What can hang from each mark
K: E Y
U: Q
Y: K W
A: N T
T: Q
Q: N T U
N: A Y
W: Y

Every row comes from one small tree of marks. Brackets hold a mark, then the marks that hang from it, in alphabetical order. Every link used is in the known rows. Which tree was each row made from?
Known rows
{T Q}: [-20.1  14.2  -2.1  18.2   7.2  -6.2   5.5 -18.6  11.9   4.4 -21.3 -12.3
   7.0  30.3  -9.9  -1.3   5.6  -1.1  -8.1   0.1   5.2   1.0  12.5]
{N {A {T Q}}}: [  4.0   2.7   3.0   6.0 -11.2 -28.1  23.6 -31.6  19.5  11.5 -12.1  -4.0
  33.5  13.7 -26.0  -2.0  22.9   1.4   3.1   6.3  -1.9   9.1  16.1]
{Q U}: [ 18.3   8.8  -6.7   5.2  14.2  -5.8  -3.3  -8.4   4.9  10.2 -27.8 -13.5
   5.3  29.5  -2.0   2.5  -6.0  -7.6  14.9  -8.5   6.2  -6.5  29.4]
{W {Y {K E}}}: [-15.4  14.2  -4.3  28.4  -1.3   4.6  -5.1  -4.8   3.9  -0.1 -22.8 -23.7
 -10.5 -11.7   7.4   5.1 -36.4   6.6  -2.2 -21.9  27.0  10.0   0.1]
{A N {T Q}}: [-20.2   8.0  -2.3  23.2   5.4 -25.0  15.4 -23.4   4.1   1.8 -16.2   1.1
  43.2  19.6 -43.2  11.9   2.1  -2.2 -17.4 -20.4   8.6   3.0  22.0]
{A T}: [  1.6   2.1   3.9  10.4  -0.5 -15.7  10.0 -23.6  13.8   4.8 -18.2   7.7
  17.6  11.8 -29.1   9.4  -0.2  -5.1  -7.2 -19.0   5.8   3.8  26.7]
{Q {N Y} T}: [  9.3  24.9  -0.1 -21.1  -8.3   6.5  -3.9 -14.2  -6.6   6.7  -3.7 -12.9
 -11.6  24.4   7.9  12.5   2.6  -7.1   2.5  31.0 -28.2 -14.2   1.2]
{U {Q N}}: [-24.2  29.2  18.2  17.3   8.7   0.5 -13.5 -15.6   7.0  10.3 -17.1 -18.5
   8.7  18.6   5.1   3.9  19.6 -13.6  11.8   8.6 -16.0  -3.3   3.6]
{A N T}: [ -5.7   3.5   4.4  19.2   5.2 -18.6   7.9 -20.5   2.3  -2.9 -21.1  10.4
  40.8   9.4 -41.6  21.1  -9.2  -4.1 -12.1 -33.8  -0.1  -2.6  28.9]
{T {Q {N A Y} U}}: [ 13.2  11.8  -6.7 -22.3  -4.8 -21.6   5.3 -16.4   0.4  21.9  -4.9 -32.9
  19.1  28.1  15.5  -9.7  28.5   4.5  24.4  36.3 -11.5  -1.1  -5.9]
{A {N {Y W}} {T Q}}: [  0.0  -7.9  -2.2  12.7  -1.5 -14.3  14.4   0.8   5.4  13.9  -7.7  -1.1
  51.8  -8.3 -21.7  16.5  -3.0  14.8 -26.5 -16.5  11.0   4.8  10.5]
{A {N {Y W}}}: [  8.6  -5.0  -1.2  12.7   5.5   7.2  -3.5  11.5   0.9   5.4 -21.4  -1.3
  38.1 -12.8   1.2  25.1 -19.2  15.7 -14.8 -22.7  -4.8  -9.2   9.0]
{N A {Y K}}: [ 22.1   2.1   4.2  -6.5 -13.3 -10.0   8.2  -4.5   5.0   4.2 -19.9  -2.2
  13.3 -27.5  19.1  16.8 -11.9  25.1   8.2  14.9   1.3   7.8  -9.6]
{T {Q N}}: [-24.8  20.7   5.0   9.1   8.5 -12.4  -3.6 -22.5  -0.7   9.8 -10.8 -19.5
   7.7  44.3  -1.5  -5.2  20.4  -5.0   0.3   8.4  -7.0  -1.2   4.8]
{A N}: [-10.8  10.0   1.7  23.0  13.3  -2.7  -4.0 -11.4   1.0  -7.1 -29.8  -0.4
  28.0  15.4 -21.5  20.3 -13.1  -1.2  -4.9 -30.0  -8.2 -13.0  20.4]
{U {Q N T}}: [-16.3  38.1  13.8  11.4   3.3  10.1  -8.5 -15.7   1.0   8.2 -12.3 -17.2
  -6.3  29.5   5.8   7.6  17.8 -23.5   9.2  26.1 -25.4 -10.3  11.3]
{Q {N A} T U}: [ 33.3  22.4  -2.6 -19.1  -2.3  -8.8   2.2 -16.8 -12.1  14.6 -10.5 -21.5
  -0.6  47.5   5.2  -3.5  17.8 -15.0  33.1  35.4 -29.3 -16.0  24.8]
{A {N {Y W}} T}: [ 14.5 -11.1  -0.1   9.3  -2.4  -8.2   6.7   3.0   5.7  11.6 -11.7   8.2
  50.4 -17.3 -17.8  25.9 -16.0  13.4 -21.4 -29.2   4.2  -0.4  18.5]
{K E Y}: [-35.9  -1.4 -18.7  21.6  -7.1  26.8  -6.5 -23.2  15.6   6.8  -4.9 -13.3
  -6.4  -9.4  -9.6   9.3  -4.3   2.1  28.7 -10.5   6.5   9.4  25.5]
{K Y}: [-22.3   3.7  -8.2  12.8  -6.9  14.8  -7.8 -13.5  19.5   7.2 -16.9   1.8
  -6.1   1.8   1.7   9.8  -0.2  -1.6  15.5 -13.0  -8.0   2.5  24.1]
{U {Q {N A} T}}: [ -4.9  33.8  16.1   4.5  -6.3   2.6  -1.5 -19.1   5.2  11.3 -12.7 -17.9
   4.3  20.1   5.7   5.3  26.2 -19.1  20.4  39.7 -34.8  -8.0   5.0]
{N A {Y {K E} W}}: [ 23.7 -15.8  -1.0  10.5 -10.8  11.8   7.2   8.8   4.4  18.3  -9.1 -15.8
  24.1 -42.8  23.4  14.5 -19.8  36.2   8.0   7.0  15.2  15.5  -1.8]
{Y K W}: [ 13.6   0.6  10.4  33.9  14.4   9.1  -6.0  18.8  -6.8   9.5 -27.7   2.0
   6.2  -9.8  18.0  14.2 -28.3  19.8 -18.8 -19.5  19.0   8.4  23.6]

Write each row's tree
[ 29.7   3.5   4.8 -15.3  -3.5 -31.6   4.9 -25.0  -2.8  21.1  -7.4 -13.2
  26.4  31.9  -8.9  -6.6  30.8  -7.7  29.4  11.0 -12.0  -1.2  24.0] => {Q {N {A T}} U}
[ 38.8  11.3  -7.0 -21.1   1.7  10.9  -6.9  10.8 -13.6  25.0  -4.7 -23.0
  -4.7  27.6  28.5   5.5  -0.1  -3.0   8.3  27.8 -16.3 -13.2  18.7] => {Q {N {Y W}} T U}
[ -0.7  13.4  18.5  -7.4 -17.2 -17.4   4.0 -21.6  19.2  16.9  -3.2 -15.2
  30.4 -12.6   1.6   7.4  32.3  -3.8  17.2  28.5 -20.9   6.5  -9.5] => {U {Q {N {A T} Y}}}
[  5.3   2.5 -13.7  -3.0  -0.4 -26.4  14.9 -11.9   0.8  12.2 -10.2 -10.3
  42.2  10.1 -24.7  12.4   1.5   2.9  -5.4  -3.0  13.6   4.0  13.9] => {A {N Y} {T {Q U}}}
[ 33.3   4.6  -2.4 -31.1  -6.8 -16.5  -2.0 -12.6  -1.6  20.2  -8.9 -25.0
  19.3  13.9  19.5  -0.1  18.6   4.1  34.3  27.8 -20.4  -7.6  -1.4] => {Q {N A Y} U}
[-25.6 -13.9 -15.8  31.1  -3.7  37.7  -7.6  -2.1  14.9  19.5  -3.5 -11.1
   4.3 -17.6   1.3   8.0  -7.9  10.6  18.2 -18.1   9.8  11.2  30.8] => {K E {Y W}}
[-16.4  18.0   4.2   1.0   0.3 -12.9  -3.2  -8.2  -9.1   9.1  -7.8 -19.4
   1.0  14.8  19.3   5.0   4.4  14.0  -4.9  20.0   3.7   8.9 -14.0] => {T {Q {N {Y K}}}}
[ 10.1  25.0   3.7 -12.6  -5.6   5.0  -4.5  -5.4 -19.1   2.8  -5.3  -9.5
 -19.6  12.2  19.1  17.7 -10.3   2.7  -4.3  29.5 -13.5  -3.9   0.0] => {Q {N {Y K}} T}
[ -3.5  19.7  21.5   2.3  -9.4  -6.6  -4.4  -6.5   5.2  12.5 -13.2 -19.7
  15.4 -20.1  28.1  10.5  15.6   8.7  18.3  32.7 -15.2   7.9 -19.3] => {U {Q {N A {Y K}}}}
[ 39.0  -1.1  -0.2 -34.3 -14.2 -29.0   7.1 -19.4   2.2  23.1  -1.3 -16.6
  26.9  10.6   3.0  -0.6  25.6   1.4  29.6  25.1 -11.5   0.3   6.3] => {Q {N {A T} Y} U}
[ -5.4  19.2  -3.7   1.0  14.1 -16.9  -3.3 -17.7  -8.6  18.6 -13.9 -27.7
   7.7  52.2   3.4 -11.4  20.3  -7.5  13.9  14.6  -0.5  -2.2  15.2] => {T {Q N U}}
[ 17.9   0.5  -3.2   0.5  -6.0 -31.6  22.8 -25.5  15.2  17.9 -11.5 -10.1
  32.0  22.0 -20.3  -8.5  22.7  -1.6  13.0  11.8   5.7   8.1  23.1] => {N {A {T {Q U}}}}
[  8.9   5.9  15.0  -7.1 -10.9 -27.7   7.6 -32.4   5.0  12.8  -7.0  -2.9
  27.8  19.6 -16.8   0.0  27.4  -3.3  15.9   5.2 -21.4   0.2  14.1] => {Q {N {A T}}}
[ 35.4  -9.9   6.8   3.2 -10.1   0.6   7.5  16.6   6.1  14.9 -18.9  -3.7
  22.8 -36.9  32.1  16.9 -16.8  34.7  -2.3   7.4   3.7   8.3  -1.3] => {N A {Y K W}}
[  1.4  -5.9   3.0  42.1  14.2  21.3  -4.0  10.3  -9.1   9.2 -17.2 -11.4
   8.7 -15.0   8.7  13.9 -32.5  22.2  -8.1 -20.1  31.8  15.6  24.3] => {Y {K E} W}
[ -0.4  -7.8  -3.0  27.9   7.1  14.6  -3.7  13.5 -11.9   5.6 -15.4 -11.1
  29.8 -33.8   3.9  29.4 -38.8  29.7 -11.1 -23.3  20.3   5.5   8.4] => {A {N {Y {K E} W}}}
[-13.6  15.9   7.0   1.4  -1.3 -18.4   4.9 -26.9   2.2  13.0  -9.8 -18.8
  18.5  36.8  -2.8  -9.3  30.7   0.5  13.0  19.4 -19.7  -0.4   0.5] => {T {Q {N A}}}
[ 38.4 -17.4   2.7  -9.4 -19.2 -10.3  17.6  -2.0  22.5  23.0  -7.1   2.7
  40.4 -26.8   1.3  11.0   5.6  19.4  -2.6   1.2  -4.8   7.9   9.1] => {N {A T} {Y W}}
[ 28.2  -4.8   6.4  -9.0 -21.5 -23.4  17.7 -12.2   9.7   7.3 -11.4   6.0
  23.8 -34.5   0.3  16.5  -5.6  22.0   2.1  11.9   8.4  17.2  -1.7] => {N {A T} {Y K}}
[ 29.6  21.9  -9.1 -30.3  -2.5   0.4  -4.7  -8.5 -13.4  14.2  -4.8 -23.3
 -13.2  36.5  16.8   5.7   2.3 -11.3  17.3  33.2 -18.4 -15.1  12.0] => {Q {N Y} T U}
[-19.5  15.7   0.5  -6.1  -1.2 -10.3  -2.0 -17.5   2.8  13.1  -6.6 -21.1
   7.8  25.5   7.9  -0.6  16.2   4.3  -1.0  20.2  -8.7  -0.2 -12.5] => {T {Q {N Y}}}
[ 19.2   0.8  13.9 -16.2 -18.1 -28.2   6.1 -16.4  -5.2  11.5  -2.8  -4.3
  21.5 -13.1   8.4  11.6  10.1  14.5   9.6  18.1  -7.6  12.5  -7.6] => {Q {N {A T} {Y K}}}
[ 20.6  -5.6   4.0  12.1   3.4   9.7  -4.3  20.9   1.8  11.7 -20.4  -1.1
   7.4 -28.7  29.2  19.2 -31.8  26.1 -18.2  -8.7  16.0   8.5   4.5] => {N {Y K W}}
[  5.3  16.6  -1.8  -6.7   4.1 -23.1   3.3 -20.7  -3.2  19.5 -12.0 -30.2
  18.6  46.7   3.2 -14.2  31.1  -3.6  27.2  26.6 -10.3  -3.2  10.1] => {T {Q {N A} U}}
[ 30.9  22.9  -5.0 -21.8  -1.2  -1.3  -5.5   1.6 -26.0  11.1  -8.7 -18.7
 -19.8  23.0  30.0  11.9 -10.5  -1.3  11.3  36.7  -5.9  -3.7   9.7] => {Q {N {Y K}} T U}
[ 24.2  -7.4   2.3 -16.8 -23.4 -21.6  19.9 -22.6  24.0  12.2  -9.2   1.4
  30.9 -18.8 -15.4  11.9  10.5  12.8   6.5   9.4  -8.2   6.1   2.1] => {N {A T} Y}
[ -5.0  -4.8  -4.7  15.4  -4.2  -8.9   8.1 -11.6  -6.5  -1.7  -5.6   0.4
  34.8 -30.7 -26.4  31.6 -27.1  18.5  -8.9 -20.2  24.8  14.9  10.0] => {A {N {Y {K E}}} T}
[  4.6  -1.8  -1.3  -1.1  -5.9 -17.7   8.7 -15.5   6.7   0.6 -14.5   6.3
  40.8 -10.4 -30.1  26.2  -9.9   5.5 -12.2 -21.3  -0.6  -2.0  11.4] => {A {N Y} T}
[ -3.4   0.9  -5.0  10.1  -2.2  10.5  -0.7  -6.9  -0.1   1.4 -10.7 -13.0
  -1.4 -26.8   9.1  19.8 -27.3  23.6   1.4   0.0  23.2  13.0  -2.8] => {N {Y {K E}}}
[ 25.7   9.8   4.1 -12.9   3.4 -19.4  -3.8 -18.0  -6.0  17.3 -14.3 -21.6
  16.7  34.8   6.4  -7.2  22.4  -6.3  35.6  13.8 -20.0  -8.3  18.0] => {Q {N A} U}
[ 20.7  25.6  -4.8 -11.9   8.8  -1.2  -5.1 -13.1 -16.0  11.1 -11.8 -20.9
 -13.9  56.8   5.2   0.8   6.6 -19.7  18.9  21.8 -17.4 -15.9  30.7] => {Q N T U}
[  1.7  12.2  -0.7  -0.3   4.9 -29.9   8.3 -23.8  -2.7  19.6  -5.0 -15.3
  17.2  44.5 -18.5  -9.7  23.7 -10.3   3.6   5.5   8.4   7.6  22.7] => {A {T {Q N U}}}
[ -8.7   8.8   5.4  -1.3  -7.4 -25.2   9.4 -16.1  -4.1  11.9  -0.3  -6.2
  11.4   8.0  -4.5   6.4   9.5  10.4 -13.2  12.4  12.4  17.9  -0.4] => {A {T {Q {N {Y K}}}}}
[  6.5   0.0   1.9   8.6  -3.2 -18.8   8.7  -4.6  -5.4  -3.0 -16.2  11.5
  34.0 -24.2 -19.5  32.3 -24.8  16.2 -18.2 -19.6  14.6   8.7   8.6] => {A {N {Y K}} T}
